Each row comes from the steps of one path. Every step used is in the known rows, and no mark comes twice. Write the path behind each row, first mark first.
Known rows:
razep/fakala/fipa/soru/ditizik: [ 3.75  1.20  3.45 -1.05  1.76 -1.44  0.44 -0.82 -1.79 -0.78 -0.72  0.26
 -1.23  0.56 -0.13  1.26  0.75  1.57  2.92]
fakala/fipa/soru: [ 1.90  0.20  3.10 -1.94  1.19 -0.18  0.84 -0.77 -2.80 -1.80 -3.29  1.12
 -1.85  2.14 -0.53  0.40 -1.31  1.42  3.53]
soru/ditizik/fipa/fakala: [ 2.23  0.89  1.26 -0.86  1.85 -1.44 -0.49 -0.57 -4.67 -0.13 -2.64  4.29
 -1.80  1.87 -0.43  0.06 -0.90 -0.82  2.20]
soru/ditizik/fipa: [ 2.32  0.69 -0.54 -1.19  1.12 -1.28 -0.17  0.62 -2.45 -0.48 -3.37  5.25
 -1.74  0.84  0.10 -0.39 -1.28  0.44 -0.50]
fakala/razep/ditizik: [ 1.18  0.54 -2.81 -0.89 -0.53 -3.02 -0.43 -0.06 -2.51 -0.42  0.85  1.15
 -1.60  0.90  0.92 -2.75 -0.22 -1.37  0.19]
fupu/soru/ditizik/fipa/zeko: [ 3.64 -1.98  1.03 -1.31  2.07 -2.61 -0.61 -0.04 -2.83 -0.71 -3.22  6.39
 -0.99 -0.69 -0.67  1.06 -3.52  0.84 -0.53]
fipa/ditizik/soru: [ 1.11  2.77  0.40 -1.91  0.79 -1.57 -3.09  0.71 -6.23 -0.45 -2.88  0.56
 -2.12  1.90 -0.64  0.09  0.41  1.31  2.53]
ditizik/soru/fipa: [ 1.82  2.49 -0.61 -2.12  0.55  0.09  0.07  1.69 -5.41 -2.24 -3.83  2.61
 -0.97  2.81 -0.67 -1.24 -1.37  1.96  3.02]
zeko/fupu/soru/fipa/fakala/razep: [ 2.80 -0.02  0.73 -0.86 -1.18 -1.66  2.38 -2.46 -1.58 -2.22 -3.78  1.40
  0.27  4.83  0.73  1.18 -1.66 -1.44  2.19]
razep/fipa/soru: [ 2.74  1.11  0.24 -0.48  1.85 -2.30  1.90 -0.68 -4.75 -0.70 -2.12  1.06
 -1.11  1.99  0.58  0.70 -1.64  2.14  3.94]
fipa/fakala/razep/ditizik/soru: [ 0.40  1.20 -2.07 -0.57  0.02 -2.33 -3.11 -0.27 -7.95 -0.88  1.03 -0.67
 -1.79  3.73 -0.60 -2.19  0.25 -2.42  4.54]
fupu/soru/fipa/fakala/razep/ditizik: [ 4.24 -1.72  0.18 -0.01 -0.18 -4.38  0.78 -1.07 -3.23 -0.81  0.35  1.36
 -0.44  2.72  1.02 -0.14 -2.39 -1.83  2.75]
zeko/fupu/soru/fipa: [ 3.13  0.94  0.29 -1.72 -1.07 -1.18  3.42 -0.53  0.72 -1.70 -4.80  3.04
  0.19  2.56 -0.11  1.75 -3.38  1.49  1.07]
fupu/soru/fipa: [ 3.41 -0.66  1.45 -1.25 -0.19 -2.05  1.95 -0.27 -0.66 -1.36 -3.29  3.38
 -1.17  1.23  0.07  0.32 -3.26  2.26  1.58]
fupu/soru/fipa/zeko: [ 3.93 -0.33  2.05 -2.17  1.86 -2.31  2.20  0.15 -2.38 -1.56 -2.91  4.29
 -0.15 -0.56 -0.64  0.14 -3.82  2.27  1.42]
fakala/razep/fipa/ditizik: [ 4.14  0.53 -1.79  0.23  0.95 -3.52  0.58 -1.36 -3.33 -0.83 -0.79  1.51
 -1.76  1.62  2.51 -0.60  0.64 -0.73 -0.71]
zeko/fupu/soru: [ 0.82  0.67  0.11 -1.55 -1.67 -1.50  1.46 -1.46  0.76 -0.84 -3.33  1.69
 -1.34  2.17 -1.04  1.14 -2.60  1.14  1.35]
fipa/soru/ditizik: [ 1.38  1.02  2.66 -1.90  0.92 -2.08 -0.09 -0.26 -2.62 -0.15 -3.35  1.18
 -0.43  0.57  1.07  0.84 -0.44  2.02  2.41]
soru/ditizik/fipa/fakala/razep: [ 2.06 -0.27 -0.20 -0.31  0.97 -1.63 -1.12 -1.29 -4.78 -1.03 -2.81  3.62
 -1.60  3.12  0.97 -0.82  0.39 -2.54  0.61]
fakala/fipa: [ 2.00  0.31  1.33 -1.79  0.35  0.16  1.34 -0.74 -0.68 -2.04 -1.48  2.81
 -3.10  0.95 -0.94 -1.89 -1.40  0.63  1.43]
fipa/zeko/fupu: [ 0.44  3.78 -0.35 -3.28  1.40 -0.40  1.94 -0.10 -2.54 -0.99 -2.80  2.64
 -0.03  0.05 -1.43 -0.53 -1.33  0.82  1.28]

Which path is each row?
[ 3.62 -1.07 -2.51 -0.35  0.37 -2.66  2.61 -2.14 -1.54 -2.32 -1.63  2.88
 -0.08  1.82  0.52  0.35 -2.78 -0.57 -0.35] : fakala/razep/fipa/zeko/fupu/soru
[ 3.35  1.11 -0.89 -0.78  0.83 -3.09  1.29 -0.27 -4.58 -0.82  0.61  1.34
 -0.16  2.45  1.26 -1.72 -0.64 -2.34  2.65] : soru/fipa/fakala/razep/ditizik
[ 2.80  2.14  1.18 -1.00  0.92 -0.35  0.98 -0.90 -1.28 -1.08  0.78  1.00
 -3.29  0.63 -1.98 -1.62  0.43  0.98  2.41] : razep/fakala/fipa
[ 3.22  0.11 -2.36 -0.78  2.17 -2.38  1.72 -0.94 -4.41 -1.98 -0.04  3.10
 -1.28  0.20  0.91 -2.71 -0.94 -0.30 -0.01] : fakala/razep/fipa/zeko
[ 2.17  1.48 -1.02 -0.56  2.01 -2.49 -0.46  0.28 -6.71  0.85 -0.21  3.06
 -1.85  2.11 -1.57 -0.16 -2.04 -1.81  3.73] : razep/ditizik/fipa/fakala
[ 2.99 -0.93 -3.72 -0.89  0.68 -2.96  0.11 -0.27 -3.51 -0.99 -2.13  4.41
  0.46  2.15 -0.60  1.32 -3.39 -2.56 -1.27] : fakala/razep/ditizik/fipa/zeko/fupu/soru
[ 0.18  1.05  0.58 -1.04  0.00 -1.52 -0.45 -2.21 -4.38 -1.07 -0.90  0.23
 -2.35  2.82  0.17 -2.48  0.93 -1.42  3.08] : fipa/fakala/razep
[ 1.38  1.02  0.76 -2.45  0.32 -1.64  1.60 -1.05 -1.06 -1.01 -3.09  2.81
 -0.32  0.40 -1.67  1.09 -3.13  1.16  1.42] : fipa/zeko/fupu/soru
[ 2.73  1.15 -3.63 -1.07 -0.05 -2.00 -0.85  1.83 -5.92 -2.17 -0.93  1.65
 -0.11  3.25  0.88 -2.14 -0.87 -0.83  1.41] : fakala/razep/ditizik/soru/fipa
[ 2.75 -0.40  1.15 -0.62 -0.05 -1.69  0.53 -1.83 -1.72 -0.44 -4.25  4.09
 -0.69  3.53 -0.76  3.19 -2.74 -1.16  1.92] : zeko/fupu/soru/ditizik/fipa/fakala
[ 4.53  1.42  1.54 -1.75 -0.24 -2.49  2.22 -0.50 -0.01 -0.72 -4.96  2.31
  0.73  2.21  0.90  3.74 -2.26  1.12  0.15] : zeko/fupu/soru/fipa/ditizik
[ 2.30 -1.63  1.80 -0.90 -0.95 -3.05 -0.02 -1.05  1.20 -0.38 -1.61  2.77
 -2.01 -0.22  0.42  0.09 -2.25  1.77  0.39] : fupu/soru/ditizik
[ 4.97 -0.06  2.63 -1.29  0.66 -3.40  0.87 -0.33 -1.38 -0.43 -3.67  2.73
 -0.66  0.87  1.01  2.27 -2.23  1.82  0.76] : fupu/soru/fipa/ditizik
[ 1.16  1.22  0.64 -1.51  1.90 -0.78 -0.46  0.26 -6.29 -0.43 -5.64  2.88
 -1.24  2.99 -0.80  1.57 -1.44  1.30  2.92] : ditizik/fipa/soru
[ 4.04  2.78  1.62 -2.11  1.55 -2.08  1.25  0.68 -2.76 -0.38 -3.38  2.60
 -0.40  0.56  1.21  0.52 -0.44  1.32  0.61] : soru/fipa/ditizik
[ 2.00  0.09 -4.11 -0.27  0.43 -2.47 -0.85  0.48 -4.45 -0.48 -0.97  3.61
 -1.71  2.34  0.40 -1.72 -0.92 -2.21 -0.71] : fakala/razep/ditizik/fipa
[ 3.04  1.22  2.10 -1.52 -0.30 -1.42  3.16 -1.62 -1.49 -1.29 -3.88  1.98
  0.22  3.66 -0.62  2.07 -3.01  0.17  3.92] : zeko/fupu/soru/fipa/fakala
[ 4.82 -1.79 -1.98 -0.22  0.33 -3.37  2.59 -1.96  0.17 -2.23 -1.17  3.77
  0.71  0.73  1.94  0.87 -2.45 -0.84 -1.91] : fakala/razep/fipa/zeko/fupu/soru/ditizik
[ 2.49  0.20  1.12 -2.43  0.37 -2.34  1.47 -0.89  0.67 -0.87 -2.71  3.49
  0.44 -0.76 -0.40  1.32 -2.83  1.00 -0.17] : fipa/zeko/fupu/soru/ditizik
[ 3.08 -1.93  2.24 -0.17  0.81 -2.73 -1.00 -1.46 -3.17 -0.17 -2.81  4.34
 -2.02  2.14 -0.71  1.54 -2.60 -0.35  2.37] : fupu/soru/ditizik/fipa/fakala
[ 4.28  2.75  2.32 -0.98  1.71 -1.74 -0.17 -0.96 -2.12 -0.12  0.49  0.20
 -2.76  0.12 -1.01  0.21  1.40  0.52  1.55] : razep/fakala/fipa/ditizik
[ 3.06 -2.22  0.47 -0.37  0.03 -2.52 -0.66 -0.43 -0.98 -0.53 -3.63  5.40
 -2.00  1.16 -0.06  1.15 -2.94  0.82 -0.45] : fupu/soru/ditizik/fipa
[ 1.57  1.55 -0.19 -1.16  0.45 -0.43 -1.04 -0.21 -7.65 -2.76 -3.24  0.97
 -0.92  5.11  0.16 -1.62  0.28 -1.01  4.26] : ditizik/soru/fipa/fakala/razep
[ 2.82  0.89 -0.03 -2.19  3.13 -1.42 -0.10  1.00 -4.22 -0.72 -3.01  6.20
 -0.68 -1.00 -0.50 -0.47 -1.81  0.36 -0.64] : soru/ditizik/fipa/zeko
[ 3.05 -0.63  3.59 -1.87  1.18 -0.84  0.66 -0.60 -1.09 -1.71 -2.98  1.93
 -1.06  1.08  0.86  0.90 -1.05  1.07  1.95] : fakala/fipa/soru/ditizik
[ 1.22  0.81 -0.94 -0.59  0.21 -3.38 -0.68 -1.18 -4.75  0.03  1.72  0.04
 -1.75  2.00  0.31 -2.18  0.17 -2.59  3.02] : fipa/fakala/razep/ditizik
[ 2.43  2.52 -1.09 -2.66  2.27 -0.59  1.37  0.76 -2.93 -0.96 -4.39  5.93
  0.72  0.33 -0.60  0.85 -1.86 -0.33 -1.17] : soru/ditizik/fipa/zeko/fupu
[ 1.92 -0.12 -2.39 -0.42  1.28 -2.79 -1.34  0.38 -6.72 -0.33 -2.77  1.97
 -0.39  3.48  0.78  0.74 -0.90 -1.53  1.25] : fakala/razep/ditizik/fipa/soru
